Each row was made from one small tree. Brackets hold a mark, then the marks that hang from it, in alphabetical order. Every link used is in the known rows. Write each row's tree.
In the rows, zero is written as 128.
Known rows:
(bibu (fafo (gunok numelu viga) vapug)): [ 81 160 144 137 151 162 135 130 109 110  95 142 153 158 171 100 132 160
 149 121  79 123 185 128 138  73 136 142 129 114  77  76 222 154 129 147
 158  94 132  88  85 187 129 162 128 133  99 126 125 117 132 150  86 140
 125 192 146 161 117 147  56 102  65 129]
(gunok (fafo bibu vapug) viga): [ 79 128 157 147  98 112 133 147 150  93 123 131 176 131 155 116 107 120
 139  69 174  87 184 138 112 114 133 174 113 108 104 138 166 126 172  97
 119 130 122 112 102 171 154 121 181 148  68 178 163 154 162 140 112 102
  76 112 183  99 115 195  40  91 120  98]
(viga (gunok fafo) vapug): [118 134 159 149 130 109 163 137 122 118  62 133 145 108 189  40 131 155
 152  74 164 148 178 108 139 111 124 137 171  92 155 138 133 101 137 130
 126 178 142 154 113 149 140 108 147 136 105 142 134  91  73  69 121 125
 133 101 203  97  73 221 108  71 112 174]
(mokol (viga (gunok (numelu balu)) vapug)): [125 146 137 118 171 149 159 129 119 169 101 166 113 149 203  70 138 158
 142 120 111 173 133  88 116 107 113 101 156  98 193  82 158  97 112 130
 113 219 146 170  87 114 163 114  94 103  87 143 129  44  83 133 111 168
 187 145 182 109  51 133 109  90 100 198]
(numelu balu (gunok fafo)): [104 106 151 137  86 172 183 164 143 138 127 146 105 123 156 120 147 127
 126 163 134 104  93 153 113 133 119 115 118  85 152 127  83  90 173 112
 133 168 131 141  95 114 136 111 134 109 115 155 152 146 132 164 112  84
 130  98 148  96 104 146 124 146  89 111]
(balu kige numelu): [123  77 119 135 129 139 153 114 127 166 155 145 129 108 113 130 135 150
 137 143  98 158 140 174 128 165 106 144 153 132  95 144  79 102 105  90
 125 147 146 147  87 147 132 129  97  93 116 173 129 139 137 168 132 117
 144 144 120  96 105  96 136 116 147  93]
(kige (balu numelu)): [122  57 131 137 117 139 169 123 134 160 152 171 132 119 116 135 125 156
 142 147  97 152 149 177 106 145 104 145 143 148  78 159  84 113 103  87
 108 147 157 141  79 155 129 127 116 102 109 163 128 137 127 142 153 123
 130 153 117 108  98 100 128 109 136 100]
(numelu (balu kige) (gunok fafo)): [103 101 141 137 102 175 173 147 144 150 128 140 111  99 155 124 168 127
 126 149 122 117  87 181 127 165 112 115 144  91 137 132  64  72 159 102
 139 182 137 147  74 112 143 122 122  91 104 179 145 151 143 187 100  81
 143 110 148  85  85 117 137 138 109 101]
(balu numelu): [120  88 132 136 110 136 157 129 125 146 146 158 123 135 111 132 122 153
 130 152 102 137 142 137 114 129 114 147 123 139  98 138 107 123 110 104
 119 127 134 136 103 143 133 123 112 108 123 146 129 133 116 146 144 124
 136 136 113 106 120 121 125 124 115 110]
(vapug (fafo bibu gunok)): [ 94 121 129 156 122 120 122 146 122  75 126 132 143 140 149 101 162 125
 147 142 174 133 174 115  76  97 114 135 156  97  77  78 188 137 157 135
 130 146 109 113 136 181 173 144 197  92  89 126 151 140 149 153 135  82
 141 156 144 170 111 170  62 111 122 104]
(kige (balu (numelu (gunok fafo viga)))): [ 91  69 150 138  84 165 206 139 154 136 117 189 144 135 137 167  94 152
 138 155 144 123 138 175  99 158 103 178 151 116 102 197  93  93 113  69
 147 167 164 136  42 154 123 119 111 124  99 179 159 162 118 148 130  86
 116 106 146  69  97 140  93 100 109  92]
(fafo bibu (gunok numelu viga) vapug): [ 71 164 137 135 126 149 119 148 121  94 135 171 155 183 165  96 112 124
 115 113 116 127 181 107 110  61 126 157 130 115  74  72 221 159 151 127
 138 115 123  75  90 179 152 162 155  99  70 148 155 123 134 155  76 123
 117 175 172 132 124 162  50 107  71 102]
(fibak (viga gunok)): [ 99 121 117 130 161 146 123 142 140 114  92 140 139 173 142  83 131 117
 110  81 141 152 129  90 123 142 137 116 135 112 161 137 137 113  69 142
 139 157 152 172 112 109 148 154 113 118  97 144 119  96 133 102 104 151
 178 135 174 112 119 194  93  93 117 161]
(mokol (viga (gunok numelu))): [115 155 145 111 163 159 141 116 120 154  89 160 122 186 170 124 141 146
 139 133 110 159 143  88  87 111 121 106 142 104 195 106 183 119 116 164
 148 178 132 160  93 130 147 125  95 116  84 122 124  58 101 134 123 161
 162 141 167  98  73 133  99  95 114 193]
(numelu (balu kige)): [116 107 109 120 141 154 128 139 131 166 149 139 111  88 138 104 160 127
 130 126 105 140  90 170 136 181 115 101 134 126 124 108  77  99 127 104
 122 153 123 152 112 103 139 130 107  76 108 171 114 141 148 181  97 126
 153 154 127 122 105  62 153 134 140 106]
(mokol (viga (gunok fafo))): [121 143 165 129 137 125 157 124 126 129  65 128 133 151 176 125 151 131
 178 113 142 147 152 122  73 141 121 121 143  97 187 147 162 109 138 154
 156 176 125 169  92 138 149 120 138 134  89 139 126  79 108 107 136 136
 135 114 177  85  63 174  85  74 132 195]
(fafo bibu (gunok (viga fibak)) vapug): [ 76 145 149 149 105 126  96 162 113  93 136 161 170 176 147 146  96 136
 165  71 135 126 156 107 111  92 138 170 125 140  70  86 181 171 134  99
 133  89 112  79  99 178 155 144 173 129  59 178 174 140 153 163  60 131
 111 162 150 129 118 191  70 109 105 114]
(vapug (fafo bibu (gunok numelu))): [ 94 126 130 147 139 142 128 146 115  92 131 150 130 156 159  99 161 124
 127 145 147 135 186  90  78  79 109 130 162  88  87  67 207 130 166 146
 133 146 124 102 125 182 174 141 173  84  90 123 144 125 139 162 130  83
 148 162 148 159 106 157  63 120 113 108]
(numelu (balu kige) (gunok (fafo bibu))): [101 114 136 156  87 161 161 150 148 135 139 150 112 108 147 125 174 122
 114 152 134 103 114 194 109 150 106 126 139  79 109 108  67  76 158  92
 119 187 134 147  83 119 157 120 147  64  79 198 161 155 166 203 110  66
 146 110 164  99  91 118 124 143 104  78]
(fibak (viga (gunok fafo numelu))): [102 123 131 124 167 150 145 150 135 125  78 146 130 176 166  85 149 100
 100  73 120 139 155  79 121 127 127 104 145  88 165 137 151  90 118 145
 152 174 150 166  94 142 160 154 115 120  83 128 104  80 120 108 113 126
 163 122 201  70 102 214  86  91 113 152]
(kige (balu (numelu (gunok viga)))): [ 94  82 129 137  96 178 188 135 153 133 143 190 148 148 126 169  86 161
 120 171 126 133 122 164 110 147 109 168 142 126 108 181  96 113  86  72
 137 162 165 135  48 133 112 128  98 125 114 181 161 163 113 161 119 114
 133 119 126  88 107 108  96 115  99  90]
(mokol viga): [142 132 143 119 143 123 139 109 125 135 120 122 129 144 145 155 129 129
 153 142 136 151 124 127 101 146 118 126 132 121 154 124 151 119 130 133
 123 157 122 144 107 122 149 122 129 128 116 135 143  97 129 139 144 145
 144 132 128 126  95 110 109 113 140 170]
(kige (balu (numelu (gunok fafo)))): [109  57 147 151  92 156 210 129 144 148 133 183 131 129 136 150 123 150
 148 176 120 132 145 186  91 141 102 154 153 119  94 181  75  90 128  79
 125 167 162 142  47 156 129 114 121 109 101 174 146 145 129 151 158  86
 121 112 138  84  86 135 117 115 108  97]
(gunok viga): [101 150 131 114 118 139 123 139 150 113 115 137 143 136 135 147  85 135
 122 104 167 119 127 122 124 152 135 156 124 127 144 150 145 139 114 117
 155 132 125 123 111 119 116 132 112 158 126 144 139 145 116 126  95 132
 113 120 134 108 138 130 101 111 133 124]
(kige (balu (numelu gunok))): [119  68 127 147 102 167 194 124 141 151 141 189 131 140 125 155 116 157
 131 181 103 139 126 168  98 130 105 150 150 130 105 163  81 104 100  85
 113 158 167 136  54 140 123 128 109 103 111 169 148 148 127 161 149 109
 139 128 122 105 101 109 124 119 104  93]
(fafo bibu gunok): [113 148 137 152 114 114 122 147 118  84 124 138 127 150 133 111 150 120
 133 143 114 141 164 141 101  99 117 148 140 123  69  78 164 143 139 152
 126 112 106  99 129 157 145 150 181  70  97 141 137 136 151 136 113 104
 137 153 140 152 137 142 108 131 104 110]
(bibu (fafo (gunok viga) vapug)): [ 81 155 139 145 136 144 130 132 116  97  96 120 160 140 168  92 125 158
 167 111 103 123 169 139 136 102 140 152 125 120  71  96 205 163 118 142
 160  84 130 100 101 181 131 161 154 142 104 140 141 143 138 140  95 145
 118 183 137 170 116 161  57  95  83 132]
(balu kige (numelu (gunok (viga vapug)))): [ 92 106 133 139 104 159 187 126 147 146 133 162 142 124 141 139  77 170
 111 142 156 151 121 150 148 153 107 178 164 110 119 149  90  91  69  53
 131 185 167 141  55 121 128 121  85 125 109 199 177 152  99 164 101 107
 157 115 136  76  93 128 103 114  96 102]
(bibu (fafo (gunok numelu) vapug)): [108 148 143 143 160 152 136 126  99 122 102 127 131 146 175  85 166 149
 148 132  50 129 190 124 139  60 131 121 134 117  67  60 209 143 145 152
 144  90 136  96 107 197 138 164 141 106  98 115 126 105 134 147 116 137
 135 197 136 179 100 150  81 114  61 135]
(fibak (viga (gunok (numelu balu)))): [ 97 115 102 112 175 181 130 157 142 154 116 164 118 174 159  79 154 117
  84  96 100 156 119  80 120 120 128  82 132 103 167 100 130 100  92 141
 142 170 154 170  94 103 154 153  84  87  90 142 102  75 131 136  87 152
 194 155 174  98 112 159 107 107 100 146]

Which tree is each row?
[132 100 128 150 141  98 127 156 110 146 133 129 145 121 164 133 107 164
 178  56 200 151 127  64 147 107 128 139 171 107 136 120 129 121 123  64
 100 170 134 135 112 157 170  94 156 180  99 140 162 113 115 134 129 116
 153 107 135 136  76 194 122 120 150 157] -> (viga fibak (vapug fafo))
[101  88 147 147  91 160 194 123 139 148 125 155 126 119 130 146 134 146
 133 168 116 127 136 176 127 158 100 156 153  96 111 161  69  75 132  85
 141 166 153 150  63 148 136 119 111 100 105 180 154 151 126 172 135  76
 136 101 140  72  80 134 121 120 115  94] -> (balu kige (numelu (gunok fafo)))
[116 103 138 155 147 108 126 165  96 124 114 137 141 129 177 111 111 167
 189  66 197 169 139  68 133  89 121 140 183 116 104 101 143 125 129  82
 119 153 119 116 110 171 174 102 168 157 102 136 164 111 104 132 103 108
 162 133 134 152  68 213 127 109 144 163] -> (viga fibak (vapug (fafo gunok)))
[ 96 124 156 137 129 153 133 149 105 165  98 175 137 181 180 133 137 134
 170  48 101 122 154  72 120  82 145 120 139 104 174 116 153 126 168 125
 153 124 133 133  89 182 154 115 124 155  52 138 136  69 117 140  88 138
 106 116 196  72  62 225 115  97 115 173] -> (viga fibak (gunok (fafo vapug) numelu))
[113 131 154 143 115 131 127 163 114 147  81 147 134 164 150 148 144 140
 182  54 137 115 138 107 113 127 140 126 144 101 169 143 127 127 145 124
 164 124 125 153 105 153 132 111 141 160  77 141 135  90 114 121  96 127
 129  93 175  69  77 207 140 102 147 170] -> (viga fibak (gunok fafo))
[102 140 114 118 155 194 127 136 122 175 112 174 105 140 168  82 176 137
 115 117  73 140 116 128 120 132 123  89 151  97 179  93 127 104 124 147
 154 165 143 160  99 122 137 145  74  77  88 146  99  94 107 161  77 148
 172 162 169 100  89  90 140 115 111 131] -> (viga (gunok (numelu (balu kige))))
[121 117 109 108 163 179 123 129 125 185 162 153  95 118 147 117 165 126
  98 137  71 143 105 141 135 147 112  92 144 115 131  87 100  95 140 114
 126 167 131 138  98 121 144 137  80  66 105 152 107 110 133 193  87 126
 155 160 136 112 106  57 156 140 127 109] -> (gunok (numelu (balu kige)))
[ 84 150 131 102 142 190 136 162 129 125 120 181 118 159 166 113 125 136
 118 140 101 153 118 116 116 132 123 116 130 118 125  83 169 134 139 140
 174 138 111 101  95 127 124 160  99  95 117 126 118 119 101 159  45 124
 142 176 140 106 131 108 118 124  94 117] -> (fafo (gunok (numelu balu) viga))
[108  90 115 160 167 104 133 157 129  79 114 116 154 136 168  49 125 123
 112  76 204 181 169  78 118 111 108 133 174  99  73  95 159 101  99  98
  94 188 143 132 109 151 196 141 185  97  92 163 154 117 142 116 134  99
 192 150 165 158 103 233  62  92 116 134] -> (fibak (viga (vapug (fafo bibu gunok))))
[117 109 136 145 161 122 133 156  90 138 116 155 132 150 179 115 119 163
 177  88 170 172 144  48 136  82 119 124 191 106 116  83 163 123 143  87
 137 168 130 105  99 180 163 112 146 151  94 122 157  88 101 137 105 112
 160 148 141 134  68 196 125 115 132 162] -> (viga fibak (vapug (fafo (gunok numelu))))
[ 81 140 126 103 154 192 125 155 122 135 119 175 113 141 166 112 136 135
 122 127  95 162 112 141 130 159 112 116 149 111 111  92 148 116 128 132
 172 149 117 111  89 129 121 163  88  86 103 148 117 127 112 171  34 121
 150 183 140 106 117  83 128 118 109 105] -> (fafo (gunok (numelu (balu kige)) viga))
[110 132 146 152 142 133 130 124 101 113  96 118 144 128 162  75 152 155
 173 127  75 127 179 147 132  77 132 130 132 133  59  82 194 154 134 153
 133  83 126  97 115 193 134 154 165 115 108 130 129 129 148 137 122 140
 128 191 124 196 109 162  81 105  83 138] -> (bibu (fafo gunok vapug))
[116  89 106 158 162  91 127 152 140  97 130 108 155 125 157  77 122 127
 100  64 214 157 158  74 126 108 112 139 164  95  95 102 138  94  87  78
  76 203 154 149 114 137 201 122 176 125  87 163 158 118 151 128 152 106
 184 124 171 147 105 213  59 100 121 125] -> (fibak (viga (vapug (fafo bibu))))
[ 91 144 151 147 131 141 143 136 125 128 105 170 144 165 180  79 154 121
 133  79 105 103 205 105 102  69 129 132 137  84 140  96 187 119 179 146
 136 142 146 136 103 185 165 132 150 101  49 142 132  90 127 134 128 119
 106 127 213 102  86 202  63  87  82 132] -> (viga (gunok (fafo bibu vapug) numelu))
[106 123 173 136 131 121 143 137 101 154  82 147 153 175 179 145 129 146
 212  57 137 143 137 100  92 118 133 126 138 111 183 138 151 121 145 120
 135 144 125 158  76 165 169 105 142 162  54 149 159  59 135 134 109 151
 124 121 178  85  49 215  92  77 140 207] -> (mokol (viga fibak (gunok (fafo vapug))))
[105  86 133 144 105 173 179 118 133 158 149 167 123 137 120 143 127 149
 122 185 105 144 117 167 123 153 104 145 150 106 114 140  78  97  95  86
 132 155 160 143  70 131 132 136  89  96 114 172 150 148 131 184 127 103
 153 124 113  93  96 114 131 134 110  91] -> (balu kige (numelu gunok))
[125 136 127 145 139 109 124 151 107 154  96 149 139 146 168 105 107 172
 168  47 161 155 125  81 153 103 139 140 162 122 170 113 125 131  86 101
 126 163 145 151 102 136 138 108 123 162  82 150 144  79  86 102  86 160
 163 104 166 100  77 201 152 102 125 186] -> (viga fibak gunok vapug)
[ 94 146 144 129  91 164 136 159 144 126 122 163 139 191 134 216  69 141
 128 120 172 107  75  99 134 122 142 158 122 115 164 142 123 138  86  96
 166 132 147 120  77 107 122 124 103 185 104 155 171 144 121 162  77 124
 133  86 130  81 119 151 115 143 104 133] -> (numelu (gunok (viga fibak)))
[114 119 135 138 166 131 150 140 105 116 109 141 136 123 189  56 130 148
 143 117 167 171 162  72 136  90 107 129 188  92 111  90 185 116 151 121
 123 178 132 109 117 172 162 118 143 124 112 111 140 101  83 117 127 103
 159 156 151 157  86 183  94 100 104 147] -> (viga (vapug (fafo (gunok numelu))))
[110 122 155 140 112  93 142 172 127 127  98 128 156 119 159 158  72 154
 170  22 209 129 133 110 154 147 136 169 154 117 135 161 113 111 133  65
 139 159 126 120  93 145 140  96 146 202  97 168 156 120  94 108  81 110
 103  70 170  56  85 212 122  96 146 154] -> (gunok fafo (viga fibak vapug))
[123 127 126 130 154 158 136 167 105 194 121 182 111 159 180  94 132 177
 146  69 108 153 108  70 152  86 135 109 162 113 175  70 118 117 106  99
 124 182 147 149  90 132 149 112  91 122  73 150 115  60  81 146  63 162
 171 125 181  92  63 156 163 118 101 173] -> (viga fibak (gunok (numelu balu)) vapug)
[129 114 121 165 136  87 135 137 131 107 137 119 148 100 164  72 126 153
 133 101 204 128 173  93 120  88 112 147 166  99 107  94 150 112 130  89
  80 191 142 125 128 154 184 105 187 126  98 154 171 130 131 130 161  99
 149 117 159 160  92 176  78 112 124 115] -> (viga (vapug (fafo bibu)))
[ 99 112 136 136 155 132 141 155 141 109  78 126 142 154 154  78 143 110
 128  65 152 144 151 106 119 139 130 114 140  96 155 155 134  95 103 145
 143 155 144 176 101 125 158 141 133 121  88 142 110  96 133  95 117 125
 157 114 191  82 103 220  88  84 122 157] -> (fibak (viga (gunok fafo)))
[113  81 109 145 177 101 135 147 131 105 115 110 151 121 165  69 110 130
 118  62 213 167 144  68 141 128 117 122 168  98 122 126 131  86  90  84
  91 201 159 152 117 135 188 124 151 145 108 148 142 112 131 110 148 113
 185 127 160 145  96 213  82  94 136 145] -> (fibak (viga (vapug fafo)))
[112 148 145 130 134 126 161 151 135 127  97 151 138 124 183 110  90 140
 117  71 173 132 171 100 158 125 122 153 160  88 144 146 152  93 150  94
 144 182 143 116  93 150 135 111 116 170 111 140 134 106  79 110 104 103
 105  93 187  64  93 180 100 102 108 134] -> (gunok fafo numelu (viga vapug))
[ 96 165 136 132 115 149 107 172 130 101 125 178 127 203 139 178 109 129
 127 104 129 133 153  99 105  87 125 153 147 119  92  73 188 156 121 124
 167 116 111  85  95 162 139 154 146 117  71 149 151 115 123 170  52 118
 135 142 149  88 122 143 111 132 100 114] -> (fafo bibu (gunok numelu (viga fibak)))
